Known rows, with every way that one mark hangs from another
U[C[P[K W[R]]] H N]: -3.61  4.19 -3.08 -0.15  1.68  1.87 -1.06 -0.27 -1.05 -1.36 -0.14  1.82 -0.01 -1.58 -1.34 -4.77 -0.60 -1.24 -2.17 -2.68 -1.11  2.38  1.73 -1.40 -0.68 -0.45  0.84  5.93 -0.84
U[H N]: -2.18  3.03 -0.64 -1.78  1.83  0.69 -0.39 -0.79  0.64 -0.44 -0.13  2.39  3.78 -1.37 -0.24 -4.00 -0.42 -1.25 -1.54 -0.78  0.15 -0.10 -0.73  0.62  0.36 -0.07  1.93  7.69 -0.68
W[R[J]]: -0.67  1.73 -0.42 -2.03  0.34 -0.15 -2.17  1.37 -0.18  0.59  1.16  0.58 -1.09  1.19  3.75 -3.17 -2.07 -2.35  2.05 -0.48 -0.56  1.97  2.58  0.57  0.19  0.02 -0.49  1.35  1.54
V[T[D]]: -0.20  0.11 -0.26 -2.96 -0.64  0.28 -1.32 -0.25 -2.12  3.08 -0.80 -0.82 -1.11  2.85  0.70 -0.56 -2.36 -1.57 -0.26 -0.20 -1.92  0.02 -2.24 -0.25 -3.58 -1.48  2.26  3.33  1.15
C[P[W[R]] U[H N]]: -4.90  1.99 -2.09 -0.65  1.05  2.07 -0.05  3.94 -1.14  0.59  0.65  1.01 -0.01  0.45  0.95 -6.20  0.14 -3.16 -1.88  0.05 -0.32  1.40  2.25 -2.38  1.03  1.10  0.97  6.07 -2.26
U[C[P[K[T[D V]] W]]]: -2.38  1.00 -1.89 -1.20 -0.83  0.60 -0.94 -0.97 -2.98  0.05 -0.73  0.82 -2.07  1.03 -2.04 -2.66  0.18 -0.73 -0.56 -3.53 -1.28  1.77 -0.31 -1.81 -2.02 -2.95  2.18  2.34 -0.17
N[U]: -1.04  1.22 -0.42 -1.16 -0.42 -0.78  0.93 -2.08 -1.36 -0.85 -0.66  2.35  0.51  2.10 -0.81 -1.89 -0.36 -1.51  2.29  0.20  0.21 -0.20 -1.18  0.81  0.49  0.36  1.75  2.14 -0.95
K[P[C W[R]] T[V]]: -2.92 -1.35 -0.98 -3.10 -1.60 -2.11  0.69  3.13 -3.58  2.62  2.33  3.62  1.10  0.51  1.67 -5.10 -1.58 -3.50  4.47 -2.14  2.03  2.25  0.65 -1.00 -3.23 -0.34 -0.40  1.07  0.76
U[C[P[K W]] H N]: -3.24  4.22 -2.56  0.20  1.78  1.18 -0.22 -1.14 -0.94 -1.67 -0.40  2.28  0.67 -2.00 -2.32 -4.64  0.01 -0.60 -3.06 -2.70 -0.84  1.75  0.74 -1.61 -0.16 -0.75  1.85  6.27 -1.04
W[R]: -1.58  0.58 -1.02 -2.04 -0.92  0.30 -2.53  0.47 -0.24  0.79  1.10  0.45 -0.76  2.09  2.93 -2.62 -1.81 -2.23  1.48 -0.63 -0.04  1.47  1.30  0.85 -1.08  1.14 -0.24  0.87  0.83
V[T]: -0.96 -0.81 -0.27 -1.50 -0.46 -0.61 -1.25 -0.16 -2.06  2.26  0.42  1.06 -1.06  1.96  1.04 -1.54 -2.69 -1.70  0.09  0.01 -1.04  0.61 -1.20 -0.34 -1.59  0.74  1.76  3.35  1.55
U[C H N]: -1.52  3.74 -1.92 -2.03  1.53  1.12 -0.42 -1.76 -0.23 -2.21 -1.70  2.94  2.32 -1.20 -1.34 -3.62 -0.14 -0.43 -1.94 -1.09 -0.86 -0.51 -0.94  0.21  0.46 -1.15  2.67  7.48  0.25
U[C[P[W[R[J]]]] H N]: -2.94  4.33 -3.21 -1.18  1.58  1.39  0.20  1.39 -0.71 -1.18 -0.08  2.33  0.27 -2.34  0.38 -5.14 -0.82 -2.12 -2.76 -1.80 -1.57  1.54  1.49 -1.94 -0.24 -0.83  1.07  6.82  0.10
C[P]: -2.19  0.12 -0.85 -0.06 -1.63 -1.57 -0.34  0.59  0.26  0.67  1.82  0.50 -0.22  1.19  0.95 -3.46 -0.54 -2.20 -2.27 -0.81 -0.34  1.44 -0.49 -0.65 -1.96  1.28  1.58  1.13 -0.02
N[U[C[P[K[T[D]]]] H]]: -3.63  3.15 -1.89 -1.44  0.61  0.98  0.70 -2.52 -2.45 -1.84 -1.78  2.50 -0.07  2.04 -3.91 -2.44 -0.28 -1.34  2.21 -0.56 -2.21  0.24 -1.53 -0.12  0.02 -3.21  2.95  2.89 -2.32
K[P[C[U[H]]] T]: -3.78 -0.35  0.02 -2.35 -0.39 -3.12  1.43  2.94 -2.45  0.59  1.49  4.20  2.96  1.58 -0.10 -5.88 -0.87 -3.35  3.98  1.48  1.35  0.53 -1.10 -0.24  0.42 -0.68  2.07  0.69 -0.12
C[P[K W] U[N]]: -3.49  1.17 -0.59  1.24  1.09  0.40 -0.57  2.01 -2.11  0.15  0.37  0.12 -0.69  0.98 -1.12 -5.35  1.09 -1.97 -1.75 -1.18  1.02  2.49  2.10 -2.09  1.45  0.76  1.28  4.63 -2.21
C[P U[H N]]: -4.01  1.49 -0.83 -0.63  1.02  0.86  0.09  2.29 -0.42 -0.46 -0.26  1.13  1.44  1.30 -0.56 -5.89  0.90 -2.39 -2.49  1.03 -0.42  0.18  0.30 -0.73  1.34  0.41  2.74  6.91 -2.10
U[C[P[W]] H N]: -3.06  3.67 -3.15 -0.73  0.76  0.90  0.82  0.01 -0.60 -1.32 -0.37  2.73  1.21 -2.34 -1.10 -4.70  0.03 -1.38 -3.98 -1.87 -1.05  0.86 -0.39 -2.03 -0.55 -0.44  2.17  6.86 -0.48
J[R]: -1.58  1.03 -0.86 -1.99 -0.81 -1.36 -0.65 -0.89  1.20  0.95 -0.01  0.76  1.02  0.37  1.11 -2.46  0.84  0.04 -0.44 -2.07  0.03  2.38  0.04 -0.77  1.02  0.83  1.42  3.63  1.58
D[T[V]]: -1.02 -0.88  1.30 -0.58 -1.74  0.40 -0.32 -1.51 -2.44  0.94  0.77  3.06  1.29 -0.03  0.33 -1.72 -1.10 -0.73  0.24 -0.99  0.54  0.36  0.14  0.07 -0.10 -1.76  3.12  5.76  2.27
K[P[C W[R]] T[D V]]: -2.02 -0.51 -0.88 -4.49 -1.82 -1.24  0.51  3.32 -3.67  3.56  1.06  1.92  1.08  1.35  1.39 -4.12 -1.39 -3.37  4.18 -2.36  1.17  1.67 -0.40 -0.90 -5.17 -2.60  0.12  1.05  0.35
S[T[D V]]: -0.62  0.78  1.68 -2.50 -1.80  1.40 -2.24  0.15  0.30 -0.12 -0.45 -0.59  1.60  2.28  0.71 -1.25  1.83  0.13  0.42 -2.93  0.06  0.42 -1.62 -0.01 -2.83 -4.35  3.61  3.93 -0.33
U[C[P] H N]: -2.69  3.23 -2.52 -1.11  0.76  0.64  0.09 -0.53  0.03 -1.81 -0.75  2.34  1.76 -1.12 -1.31 -4.40 -0.03 -1.48 -3.61 -1.16 -1.41  0.40 -0.84 -0.47 -0.90 -0.65  2.53  7.04 -0.32
N[U[C[P[W[R[J]]]] H]]: -2.82  3.97 -2.82 -1.06  0.81  0.90  1.65 -0.57 -2.00 -1.65 -0.80  3.04 -1.54  0.49 -0.81 -3.61 -0.88 -1.78  1.45 -0.39 -2.05  0.77  1.09 -1.29  1.00 -0.93  1.43  2.83 -1.07
P[C K W]: -0.44  2.46  0.12  0.49  1.13 -1.90 -0.42  0.56 -0.78  0.26  1.71  0.17  0.72  0.40 -1.16 -4.19 -0.57  0.58  1.29 -2.53  2.44  1.71  1.75 -0.43 -0.12  1.87  0.26 -1.57  1.57
N[U[C[P[K[T] W]] H]]: -4.50  2.89 -2.32 -0.19  0.85  0.62  1.34 -2.18 -2.87 -1.95 -0.68  3.89 -0.43  0.41 -3.53 -3.24 -0.34 -1.28  2.01 -0.97 -1.42  0.90 -0.43 -1.29  1.44 -1.54  2.48  2.83 -2.20

Rows
-1.85  2.06 -1.26 -1.63  0.05 -1.38  1.43  3.89 -1.56  1.14  1.34  2.43  1.39  0.78  1.84 -6.35 -0.84 -2.60  1.89  0.08  1.99  1.59  1.93 -1.28 -1.11  1.49 -0.11  1.48 -0.34 -> K[P[C[U[H N]] W[R]]]
-3.51  3.73 -3.62 -1.08  0.83  1.68 -0.01  0.74 -0.66 -0.98  0.02  2.21  0.53 -1.85 -0.20 -4.80 -0.64 -1.99 -3.10 -1.86 -1.30  1.40  0.74 -1.69 -1.07 -0.06  1.15  6.39 -0.46 -> U[C[P[W[R]]] H N]
-3.92 -0.81 -1.00 -2.29 -1.12 -2.49  1.09  4.69 -3.55  1.81  2.57  3.56  0.94  1.30  1.98 -5.86 -1.56 -4.32  4.58  0.41  2.02  2.25  0.84 -1.68 -0.22  0.29  0.04 -0.93  0.29 -> K[P[C[U] W[R]] T]
-2.05  0.96 -0.84 -3.70 -0.98 -2.64  1.06  4.41 -2.83  2.86  2.17  2.09  1.16  0.31  2.48 -4.48 -2.21 -4.25  4.13 -1.02  0.89  2.44  0.15 -1.51 -3.11 -2.43 -0.12 -1.13  1.05 -> K[P[C W[R[J]]] T[D]]
-4.03  2.33  0.16 -0.57  3.33 -0.05 -0.18  2.55 -2.64 -0.42  0.79  2.08  2.88  0.00 -2.81 -6.28  0.04 -1.19  2.67 -0.88  2.30  1.00  1.56 -0.71  3.30 -0.10  1.40  3.60 -0.20 -> P[C[U[H N]] K[T] W]
-2.55  2.11 -0.16 -1.79  1.91  1.40 -0.45  0.86 -0.68 -1.02 -1.46  1.89  2.37  1.27 -0.59 -4.85  0.85 -1.25 -0.40  1.16  0.25 -0.88  0.10  0.07  3.16 -0.36  2.80  7.41 -1.43 -> C[U[H N]]
-0.28  1.18 -0.76 -0.91 -1.45 -3.92  2.22  1.82 -1.05  1.47  2.31  2.55  1.30  0.01  1.54 -4.74 -1.06 -1.56  0.90 -1.15  2.25  1.70  0.02 -1.43 -2.58  1.59  0.56 -1.71  0.96 -> K[P[C W]]
-1.89  0.48  1.01 -0.66  1.05 -2.50 -1.77  0.26 -1.16 -0.21  1.73  0.98  2.31  1.65 -1.95 -4.07 -1.15 -1.15  3.42 -1.21  1.84  1.48  0.18  1.61  0.17  0.28  0.99 -0.72  1.90 -> P[C K[T]]
-4.89  2.39 -0.91  1.09  1.48  1.23 -0.24  1.32 -1.54 -0.04  0.43  0.99 -1.46  1.33 -1.69 -5.54  0.84 -0.49 -0.87 -0.63 -0.43  1.74  2.17 -2.63  2.74  0.22  2.28  2.49 -2.76 -> C[P[K W] U[H]]
-3.39  0.85 -0.59 -2.44  0.59  2.32 -3.13 -0.22 -3.59  2.10  0.34  0.32 -1.48  1.11 -0.28 -2.37 -1.01 -1.41  3.70 -4.21  0.15  2.86  1.85 -0.93 -1.32 -2.79 -0.22  2.42 -0.91 -> P[K[T[D V]] W[R]]
-2.71  3.04 -2.34 -0.86  0.03  0.32  1.71 -2.23 -1.30 -2.17 -1.33  3.15 -0.19  1.38 -2.47 -2.94 -0.14 -1.12  0.63  0.12 -1.81 -0.31 -1.23 -0.30  0.30 -0.67  2.79  3.02 -1.69 -> N[U[C[P] H]]
-2.79  3.81 -2.00 -0.12  1.63  0.95 -1.01 -1.65 -0.36 -2.11 -0.84  1.96  1.14 -0.90 -2.58 -4.41 -0.12 -0.77 -2.71 -1.94 -1.23  1.46  0.28 -0.10 -0.44 -1.10  2.18  6.56 -0.83 -> U[C[P[K]] H N]
-1.92  1.80  0.11 -1.35  0.97 -1.41 -0.61  1.40 -2.13  1.08  1.35  0.10  1.67  0.60 -1.92 -3.66 -0.91 -0.86  2.56 -2.45  1.73  1.63  0.08 -0.59 -0.82 -1.16  0.77 -1.03  1.13 -> P[C K[T[D]] W]
-3.30 -0.22 -0.67 -2.33 -0.33 -2.82  1.32  5.32 -3.62  1.61  2.57  3.63  0.73  0.71  2.42 -6.23 -1.73 -4.40  4.85  0.41  1.73  2.52  1.67 -1.75  0.64 -0.44 -0.02 -0.49  0.69 -> K[P[C[U] W[R[J]]] T]
-2.13 -1.18  0.08 -4.45 -2.12 -1.09 -0.13 -0.15 -3.35  2.65 -0.24  2.77  1.32  1.74  0.25 -2.60 -0.49 -2.89  3.01 -2.00 -0.03  0.93 -2.32 -0.26 -3.91 -4.39  2.16  3.48 -0.88 -> K[P T[D V]]
-1.88  3.67  0.17  0.21  3.32  0.07 -0.04  1.89 -1.32 -0.79  0.07  0.69  2.01  0.55 -2.42 -6.05  0.55  0.30  1.14 -1.11  2.35  0.78  2.33 -0.56  2.49  1.13  1.17  2.98 -0.10 -> P[C[U[H N]] K W]
-3.21 -0.29  0.08 -0.92 -0.73 -0.13 -2.02 -0.52 -1.66  1.41  0.66 -0.11 -0.48  1.97 -1.50 -2.94 -0.11 -1.95  0.27 -2.74 -0.68  2.25 -0.41  0.00 -2.79 -2.02  1.80  2.56 -1.05 -> C[P[K[T[D V]]]]
-0.74  2.34  0.44  0.38  2.28 -0.77 -0.28  2.14 -1.85 -0.40  0.27  0.02  1.37  1.19 -1.79 -5.50  0.50 -0.19  1.21 -1.28  2.96  1.28  2.27 -0.51  1.90  1.51  0.63  1.94  0.53 -> P[C[U[N]] K W]
-2.62 -0.35 -0.27 -3.73 -2.07 -2.20  0.21  0.39 -2.58  2.09  0.81  2.78  1.54  1.09  0.89 -2.63 -1.22 -3.64  2.52 -0.68 -0.13  1.62 -2.63 -0.57 -2.85 -3.54  2.02  1.07 -0.86 -> K[P T[D]]
 0.07  0.88  0.49 -1.64  0.82 -1.64  0.16  3.00 -0.31 -0.53 -0.18  0.13  2.88  2.56 -0.13 -5.22  0.32 -1.50  0.47  1.15  2.16 -0.83 -0.10  1.35  0.63  1.58  1.66  2.98  1.66 -> P[C[U[N]]]
-1.55 -0.51 -0.35 -4.11 -1.68 -2.09  1.64  2.30 -3.51  3.05  0.74  2.47  2.02  0.78  0.07 -4.06 -0.61 -2.59  3.06 -2.46  1.39  0.91 -1.73 -1.24 -4.55 -2.97  1.35  1.56  0.34 -> K[P[C W] T[D V]]
-2.71 -0.01 -0.50 -0.40 -0.14 -0.23 -0.25  2.60 -1.02 -0.02 -0.02  0.16  0.57  2.07  0.24 -5.08  0.84 -3.02 -2.38  0.73  0.33  0.83  0.22 -0.60  0.49  0.85  2.06  5.50 -1.25 -> C[P U[N]]
-4.22  0.25 -1.22 -1.00 -0.54  1.12 -2.16  1.16 -2.56  2.29  1.53 -0.27 -1.97  1.04  0.04 -3.29 -0.94 -2.62  0.77 -3.60 -0.49  3.43  1.62 -1.53 -2.98 -1.47  0.11  1.78 -1.23 -> C[P[K[T[D V]] W[R]]]
-3.19  1.57 -2.57 -1.09 -1.01  0.57 -1.58  0.04 -2.65 -0.06  0.28  0.35 -2.56  1.09 -0.73 -2.64 -0.92 -1.88 -0.04 -2.59 -1.58  2.65  0.49 -1.75 -1.84 -2.03  1.11  0.21  0.09 -> U[C[P[K[T[D]] W[R]]]]
-0.54  1.49 -0.45 -1.15  0.96 -1.27  1.37  3.87 -1.23  0.10  0.45  0.68  2.10  0.88  0.10 -5.62  0.41 -1.30 -0.26 -0.03  2.66 -0.23  0.65 -1.02  1.16  2.06  1.10  2.81  1.33 -> P[C[U[N]] W]
-3.52  1.30  1.07 -0.93  2.38 -0.82 -1.39  1.38 -1.62 -0.99  0.39  1.48  2.39  2.71 -2.99 -5.59 -0.19 -0.67  4.21  0.53  1.32  0.38  0.87  1.11  3.10 -0.36  2.18  0.96  0.21 -> P[C[U[H]] K[T]]
-3.91 -0.72  0.41 -1.06 -0.02  0.92 -1.89  1.14 -2.97  0.85 -0.79 -0.43 -1.36  4.07 -2.21 -4.06  1.16 -1.95  1.22 -0.81 -0.64  1.44  0.41 -0.45  0.19 -2.50  2.69  3.39 -2.14 -> C[P[K[T[D V]]] U]
-4.42  2.62 -1.73 -0.75  1.89  1.79  0.22  4.55 -1.16  0.36  0.65  1.13 -0.40 -0.07  1.53 -6.58  0.08 -3.19 -1.42  0.15 -0.53  1.69  2.92 -2.41  1.96  0.38  0.87  6.49 -1.78 -> C[P[W[R[J]]] U[H N]]
-1.63 -0.18  0.00 -3.67 -1.84 -3.49  0.98  2.31 -1.97  2.06  1.26  2.07  2.92  1.65  0.41 -3.76 -1.37 -3.52  3.09 -0.17  1.00  1.10 -2.57  0.28 -3.90 -2.27  1.58 -0.71  0.61 -> K[P[C] T[D]]
-2.12 -0.92  0.29 -4.49 -0.96  0.80 -1.42 -0.47 -2.51  1.80 -1.04  1.13  1.40  1.92 -0.50 -1.79 -0.16 -1.90  2.02 -1.96 -0.60 -0.27 -2.58  0.46 -2.21 -3.98  2.49  4.95 -0.08 -> K[T[D V]]
-3.22  0.47 -1.24  0.11 -0.06  0.09  0.77  3.39 -1.69  0.46  0.52  0.71 -0.17  0.73  0.50 -5.43  1.00 -2.90 -2.88 -0.20  0.79  1.32  0.73 -2.44  0.94  1.09  1.65  5.27 -1.53 -> C[P[W] U[N]]
-2.11  1.32 -3.15 -0.62 -1.76 -0.15 -0.37  0.68 -1.37 -0.32  0.72  1.08 -2.55  0.60  1.08 -3.25 -0.87 -1.75 -1.76 -1.74 -1.12  1.87  0.57 -2.01 -1.59  0.61  0.95  0.39  0.81 -> U[C[P[W[R]]]]
-3.04  3.28 -2.82 -0.60  0.07  0.47  2.34 -1.80 -1.87 -1.83 -0.99  3.44 -0.53  0.55 -2.29 -3.10 -0.10 -1.07  0.20 -0.48 -1.60 -0.04 -0.80 -1.49  0.61 -0.47  2.58  2.80 -1.75 -> N[U[C[P[W]] H]]
-1.54  2.79 -0.71 -1.30  1.80 -0.40  1.68  3.62 -0.79 -0.15  0.25  1.37  2.88  0.15 -0.50 -6.18  0.49 -0.80 -0.29  0.21  2.05 -0.82  0.73 -1.13  1.78  1.60  1.60  3.87  0.67 -> P[C[U[H N]] W]
-3.04  1.29 -0.87  1.48 -0.42 -0.90 -0.67 -0.04 -0.86  0.87  2.17  0.48 -1.54  0.01 -0.37 -3.70 -0.35 -1.09 -1.63 -2.84  0.28  3.14  1.31 -2.04 -1.01  1.11  0.83  0.30 -0.84 -> C[P[K W]]
 0.02  2.36 -0.93 -1.54  0.67 -1.57  0.29  4.03 -0.32  1.10  2.35  0.28  0.25  0.08  3.00 -4.82 -1.95 -1.72  1.72 -1.18  1.45  1.58  2.66 -0.85 -0.53  1.91 -1.01 -0.91  3.00 -> P[C W[R[J]]]
-1.99  1.26  0.20 -1.39  2.01 -0.47 -1.78  2.62 -2.83  1.20  1.86  0.92 -0.11  0.37  0.18 -5.02 -1.71 -1.43  5.08 -3.27  1.76  2.97  3.74 -0.13  0.04 -0.60 -1.21  0.71  2.05 -> P[C K[T[V]] W[R[J]]]
